Each row was made from one small tree. The marks that hang from a mark follow it in brackets, in alphabetical order. Every link used is in the known rows. Write each row's tree.
Known rows:
fafu[mepek]: [ 16.5   5.7   2.5  -9.3  -4.8 -13.7 -15.6  -6.4  -5.2  22.8 -19.6   3.5
   3.5  32.4  -3.2  -6.7 -18.2   5.1 -15.0  -9.5 -21.6 -23.7]
mepek[fafu]: [ 17.6  13.4   7.6   0.6  -7.5 -21.4  -8.1  -3.1  -9.9  20.1 -28.7  16.2
  20.0  26.6  -0.1  -7.3 -27.8 -10.3  -2.5  -8.0 -10.4 -26.3]
tarem[mepek[fafu[dedov[gopiz zavagag[gunug]]] tisokur]]: [ 43.1  20.5 -12.8   2.0 -48.0 -14.4 -16.8 -25.5 -40.3  25.0 -58.3  14.4
  43.4  56.2 -36.7 -15.0  -1.0  -9.2  17.6 -10.1 -26.7 -27.7]
gopiz[dedov[zavagag]]: [  8.8  21.5   1.8  -4.5  -9.1 -14.7 -26.3  -4.7   5.5  13.8 -18.5  35.7
   9.9  30.9 -18.5  -1.7  -9.2  -3.5  -1.1 -10.2 -25.8  -4.8]
fafu[dedov[gopiz tarem]]: [ 27.1  -9.1  -2.6   2.4 -10.3 -36.7 -31.5  16.0 -20.0   1.8 -25.7  18.1
  25.5  48.2  13.3 -20.1  -5.4   3.9 -17.4  -2.6   8.8 -36.6]
dedov[fafu tarem[mepek[tisokur]] zavagag]: [ 47.3  25.1   0.0 -13.6 -12.0   1.1  -1.3   0.1 -33.3  58.0 -48.0   5.1
  71.7  40.5 -40.9 -11.5  10.6 -12.1  15.0  13.6  -2.9 -18.8]
gunug[zavagag]: [  6.3  -3.8  25.3  -0.7   8.0   2.3 -19.6  -5.1 -13.2   9.1  -7.7  31.0
 -12.0  30.5 -13.9  -7.9  -6.6 -10.1   0.9 -40.4  -0.6  -3.7]
deveta[tisokur]: [ 11.9   0.9   4.7   8.3   4.9  -0.2  -3.2 -23.7  -0.9  15.3  -4.5   9.1
   5.4  12.0   7.4   5.6 -14.6   3.5 -16.5  -9.7   8.3 -12.1]
tarem[mepek[fafu[dedov[zavagag[gunug]]] tisokur]]: [ 28.1  24.3  -6.0  13.3 -35.7  -3.8 -14.8 -27.8 -34.0  36.3 -48.1   1.8
  38.4  44.3 -43.6  -5.2   7.5  -8.4  11.4 -10.2 -25.9 -22.3]
tarem[mepek[fafu[dedov[zavagag]] tisokur]]: [ 38.2  33.4  -4.5  10.3 -29.4 -11.3 -24.1 -26.2 -22.7  47.3 -60.8  -2.5
  47.9  51.4 -34.5 -14.4  -1.9   2.2  -0.4  10.7 -41.2 -29.7]
fafu[dedov]: [  7.5   2.1   0.9  13.0  -9.3 -19.3 -27.0  -8.4  -9.0  12.0 -18.4   6.7
  -1.8  29.9   0.3 -13.0  -4.6   2.9 -30.8 -13.4 -12.0 -23.3]
fafu[dedov[tarem zavagag]]: [ 20.3   7.1   6.7  -0.2 -14.7 -21.4 -38.2   9.6 -14.3  14.9 -21.6  17.6
  33.7  42.3 -12.9 -16.0   9.3   2.0 -19.2   0.2   1.3 -27.9]
gopiz[dedov[fafu]]: [ 13.8  16.2  -9.4  -2.3  -6.7 -15.9 -13.6  -4.2  -4.1  32.0  -8.1  17.4
  19.5  29.5  -4.2   2.6 -10.5 -14.8   0.1 -13.6 -10.2 -15.6]
zavagag[gunug]: [ -2.5  -7.0   6.2   1.8  -3.6  -4.6   1.9  -5.2 -17.3   1.3  -7.2  23.3
 -11.2  11.4 -15.4   0.7  -8.1 -15.6  -2.9 -34.0   9.9  -3.9]
mepek[fafu[dedov] tarem tisokur]: [ 54.1  16.2  13.3  26.0 -10.2 -32.0 -14.8 -10.2 -18.0  35.8 -43.7  -6.2
  44.4  48.3   5.6  12.6 -13.9  -9.8 -15.0   5.7 -14.8 -52.6]
gopiz[dedov[fafu[mepek] zavagag[gunug]]]: [ 18.8  22.6 -16.1 -21.8 -38.2  -4.9 -21.0 -13.9 -13.9  32.5  -2.8  20.0
  28.1  43.8 -30.5   9.2   3.9 -17.3  19.5 -28.9 -18.4 -16.6]
gopiz[dedov]: [  0.5   8.3  -2.2   6.8   7.4 -17.5 -17.0  -0.7   7.1  13.6 -10.5  23.1
  -6.0  23.8  -0.4   6.1 -18.0  -1.3  -6.9 -11.9 -17.3  -8.7]
gopiz[dedov[fafu tarem[mepek[tisokur]]]]: [ 34.9  16.6 -15.6   4.0  10.2  -7.9  -0.7   5.4 -20.6  57.4 -31.1  -3.3
  53.7  41.2 -19.5  10.4   0.8  -6.9  16.3  15.6  -5.6 -19.7]
dedov[fafu gopiz tarem[mepek] zavagag[gunug]]: [ 38.2   7.2 -13.7 -31.1 -31.3   1.2   8.0   6.9 -46.8  22.5 -28.3  31.1
  57.1  45.9 -32.5 -23.8  11.0 -22.4  28.3 -15.3  11.8 -24.5]
tarem[mepek]: [ 10.4   3.7  -3.5  -0.5   6.3   4.0   8.0  -7.7 -14.2  22.4 -29.3  10.3
   1.5  23.0 -12.6 -19.9  -9.8   4.2  -9.8  -5.0 -23.4 -14.3]
gopiz[dedov[fafu[mepek[tisokur]] tarem]]: [ 40.0  17.0 -10.5  -3.5   0.0 -24.6 -24.7   7.1 -10.8  57.7 -22.5  -7.5
  55.7  51.6  -9.0  22.6  -5.8  -4.2  12.2  12.6  -4.7 -30.2]

Which tree is each row?
[ 46.4  31.0  -7.8 -14.8 -16.3 -21.4 -34.1   4.1 -11.4  58.8 -28.3   3.9
  71.3  57.4 -27.5  16.8   2.4  -7.5  18.6  13.2 -12.4 -25.2]  gopiz[dedov[fafu[mepek[tisokur]] tarem zavagag]]
[ 49.7  14.6   1.5 -13.4  -7.3 -14.9  -8.3   5.9 -26.8  28.7 -60.0  22.6
  53.5  48.7 -30.4 -18.9  -3.8  -0.1  14.3  15.4 -10.0 -17.4]  dedov[gopiz tarem[mepek[tisokur]] zavagag]
[ 31.8  21.7   1.6   9.9  -0.7  -8.9   6.3 -16.2 -20.8  45.9 -55.5  -3.9
  34.0  32.3 -22.0  -5.5 -22.2  -2.1   9.0   9.3 -26.9 -22.3]  tarem[mepek[fafu tisokur]]
[ 35.3  18.9  -6.0 -22.9 -13.5   4.3   0.6   6.7 -32.4  45.4 -30.2  13.6
  61.5  40.2 -28.6 -24.8  10.7 -10.0   8.4   5.6  -1.7 -25.6]  dedov[fafu tarem[mepek] zavagag]
[ 34.7  24.6 -11.6 -24.1 -19.8 -18.9 -30.6  10.3  -8.8  45.5 -12.7  13.5
  59.4  56.2 -14.7   2.2   1.9  -5.5  12.5   3.5 -12.0 -33.0]  gopiz[dedov[fafu[mepek] tarem zavagag]]
[ 72.1  19.1   4.0  -4.5 -37.5 -31.5 -36.7 -15.3 -17.0  29.3 -51.8   6.7
  47.3  74.4  -8.9  -3.9  -3.8   2.2 -14.0   4.4 -36.6 -50.7]  fafu[dedov[gopiz zavagag] mepek[tarem tisokur]]
[ 75.1  19.1   1.7 -26.0 -45.6 -14.3  -3.2 -15.0 -34.9  37.1 -37.5  17.9
  62.9  61.0 -27.5   6.4  -1.4 -29.6  22.5 -20.0  -6.9 -39.3]  dedov[fafu[mepek[tarem tisokur]] gopiz zavagag[gunug]]
[ 64.5  17.7   7.5  -5.0 -10.8 -14.0   0.3 -12.6 -19.9  56.9 -32.0 -11.6
  50.3  46.9  -6.7  13.0  -9.6 -16.2  -2.3   0.7 -13.7 -45.6]  dedov[fafu[mepek[tarem tisokur]]]
[ 39.7  15.5   3.8   0.2 -18.8 -25.6 -49.4  -1.1 -15.5  40.0 -39.5  -6.8
  50.7  56.5 -23.1   0.1   9.2   9.4 -13.2  12.0 -13.8 -32.9]  fafu[dedov[tarem zavagag] mepek[tisokur]]
[ 35.9  10.3   6.1  21.7  -4.6 -37.1 -31.3   7.0 -21.0  35.5 -42.0  -5.7
  51.9  45.5  -3.7   6.5  -8.1  -2.0  -5.5  13.6   5.6 -37.8]  mepek[fafu[dedov[tarem]] tisokur]
[ 45.3  28.5   7.2  -3.4  -6.1 -10.7  -4.9   2.1 -25.9  47.0 -59.3   7.6
  68.6  44.8 -32.8  -6.6  -7.0  -3.0  19.3  23.8 -13.0 -26.4]  dedov[tarem[mepek[fafu tisokur]] zavagag]
[ 17.7  -0.5  -5.4  -7.9 -28.5 -13.9 -36.5   4.3 -22.8  13.2  -8.2   8.1
  28.7  51.1 -21.2  -1.8  16.8   0.7  -7.6 -15.7   2.3 -31.4]  fafu[dedov[tarem zavagag[gunug]] mepek]
[ 32.5  20.3  -7.1  23.9 -12.9 -14.4 -15.7 -21.3 -24.0  45.6 -52.8 -14.8
  33.3  43.6 -15.4  -7.1  -9.0   4.4  -7.3  10.9 -33.5 -33.9]  tarem[mepek[fafu[dedov] tisokur]]
[ 43.4   4.6  -5.7  -8.1 -37.9 -28.4 -42.2  -0.5 -32.1  16.3 -37.5  11.8
  46.3  63.2 -25.5   0.8   9.3  -2.0   6.4  -9.3   1.1 -29.0]  fafu[dedov[gopiz tarem zavagag[gunug]] mepek[tisokur]]
[ 32.2  13.7   7.3  11.2 -27.9 -25.2 -29.8   0.1 -31.6  25.5 -35.0  11.3
  57.4  45.0 -31.5   9.2   7.5 -14.4  11.4  -6.3  13.3 -26.9]  mepek[fafu[dedov[tarem zavagag[gunug]]] tisokur]
[ 48.4  33.3   1.9 -20.1 -33.1 -10.6 -25.5 -19.9 -17.2  57.9 -41.1   0.2
  54.3  45.1 -36.9  -3.8  -3.7 -13.7   5.4  -2.9 -22.9 -20.1]  dedov[fafu[mepek[tisokur]] zavagag]
[ 41.8   1.7  -2.5  -2.4   7.3 -15.1   1.3  10.2 -27.8  27.6 -52.4  11.4
  40.2  42.5 -12.4 -11.9 -12.1   2.8   8.3  15.9  -2.0 -21.0]  dedov[gopiz tarem[mepek[tisokur]]]
[ 54.1  26.2   3.7 -22.2 -22.0 -16.4 -24.7   1.2 -23.0  57.7 -38.7  -0.6
  74.1  50.4 -32.8   0.5   2.3 -10.9  11.6   8.4  -0.6 -27.8]  dedov[fafu[mepek[tisokur]] tarem zavagag]
[ 46.1   0.2  -6.3   2.7 -15.3 -39.2 -43.5   6.4 -21.6  26.8 -42.1  -5.0
  40.8  64.2   2.9  -1.5  -7.5  12.1 -12.6  11.3  -7.1 -40.5]  fafu[dedov[gopiz tarem] mepek[tisokur]]
[ 49.6  29.6   1.9   0.9 -45.5 -39.2 -43.0 -17.1 -20.7  26.0 -62.8  17.9
  53.2  57.7 -18.3 -15.8 -14.6  -6.9   0.8   0.4 -25.2 -32.8]  mepek[fafu[dedov[gopiz zavagag]] tisokur]
[ 60.8   8.4   2.0  -2.8 -43.7 -24.2 -27.1 -19.1 -28.0  17.3 -37.9  14.0
  36.9  67.3 -19.3   6.1   4.5  -9.3  -2.4 -16.4 -20.4 -42.8]  fafu[dedov[gopiz zavagag[gunug]] mepek[tarem tisokur]]
[ 45.7  11.5  -0.6  -9.8  -6.5 -18.6 -15.6   5.6 -22.3  57.0 -31.1 -12.8
  58.8  44.0 -13.8   9.1  -5.9  -8.8   4.6   8.5   7.2 -31.5]  dedov[fafu[mepek[tisokur]] tarem]
[ 25.7  -3.2 -13.9  -8.6 -30.0  -9.5 -16.4   3.5 -38.4   3.6 -29.4  25.7
  32.8  53.4 -23.1 -24.5  17.0  -2.2   3.0 -12.3  -1.3 -27.9]  fafu[dedov[gopiz tarem[mepek] zavagag[gunug]]]
[ 62.5  21.5   7.5  -4.1 -41.2 -36.9 -26.2  -5.3 -18.7  13.3 -43.2  28.3
  53.1  66.3   6.2 -19.2 -13.2 -11.5  -7.3  -2.2 -23.6 -60.8]  mepek[fafu[dedov[gopiz zavagag]] tarem]
[ 27.5   8.8  -1.2  -1.0   9.1 -10.4   7.2  13.9 -24.9  32.7 -34.5   5.5
  43.5  36.3  -1.3 -11.7 -14.6   1.1   7.7  14.5  -5.8 -35.7]  dedov[tarem[mepek[fafu]]]
[ 52.7   8.6  16.0   5.6   4.9 -16.3  -3.8  -8.8  -9.5  38.3 -35.1  -6.1
  27.6  44.5  -2.8  16.2 -17.3  -3.2 -10.4   4.7 -20.2 -37.4]  fafu[mepek[tarem tisokur]]
[ 16.0  17.1 -11.3  -4.8  -8.7  -4.2  -2.2   8.6 -22.1  22.6 -19.0  27.0
  44.7  43.8 -26.4   4.3  -0.2  -8.9  33.6  -4.5  -9.8 -23.1]  gopiz[dedov[tarem[mepek[fafu]] zavagag[gunug]]]
[ 46.8   3.5 -10.3 -29.7 -22.0 -27.8 -16.5  16.3 -26.1  32.8 -23.8   9.8
  54.2  54.8   5.7 -15.0 -12.9  -7.4   5.5   0.3   7.4 -44.6]  dedov[fafu[mepek] gopiz tarem]
[ 74.9  28.1  10.8   5.5 -39.2 -40.7 -29.6 -12.7 -23.1  25.5 -61.9  17.7
  65.5  68.5  -6.6  -4.4 -13.7 -11.6  -1.5   5.7 -23.4 -54.2]  mepek[fafu[dedov[gopiz zavagag]] tarem tisokur]
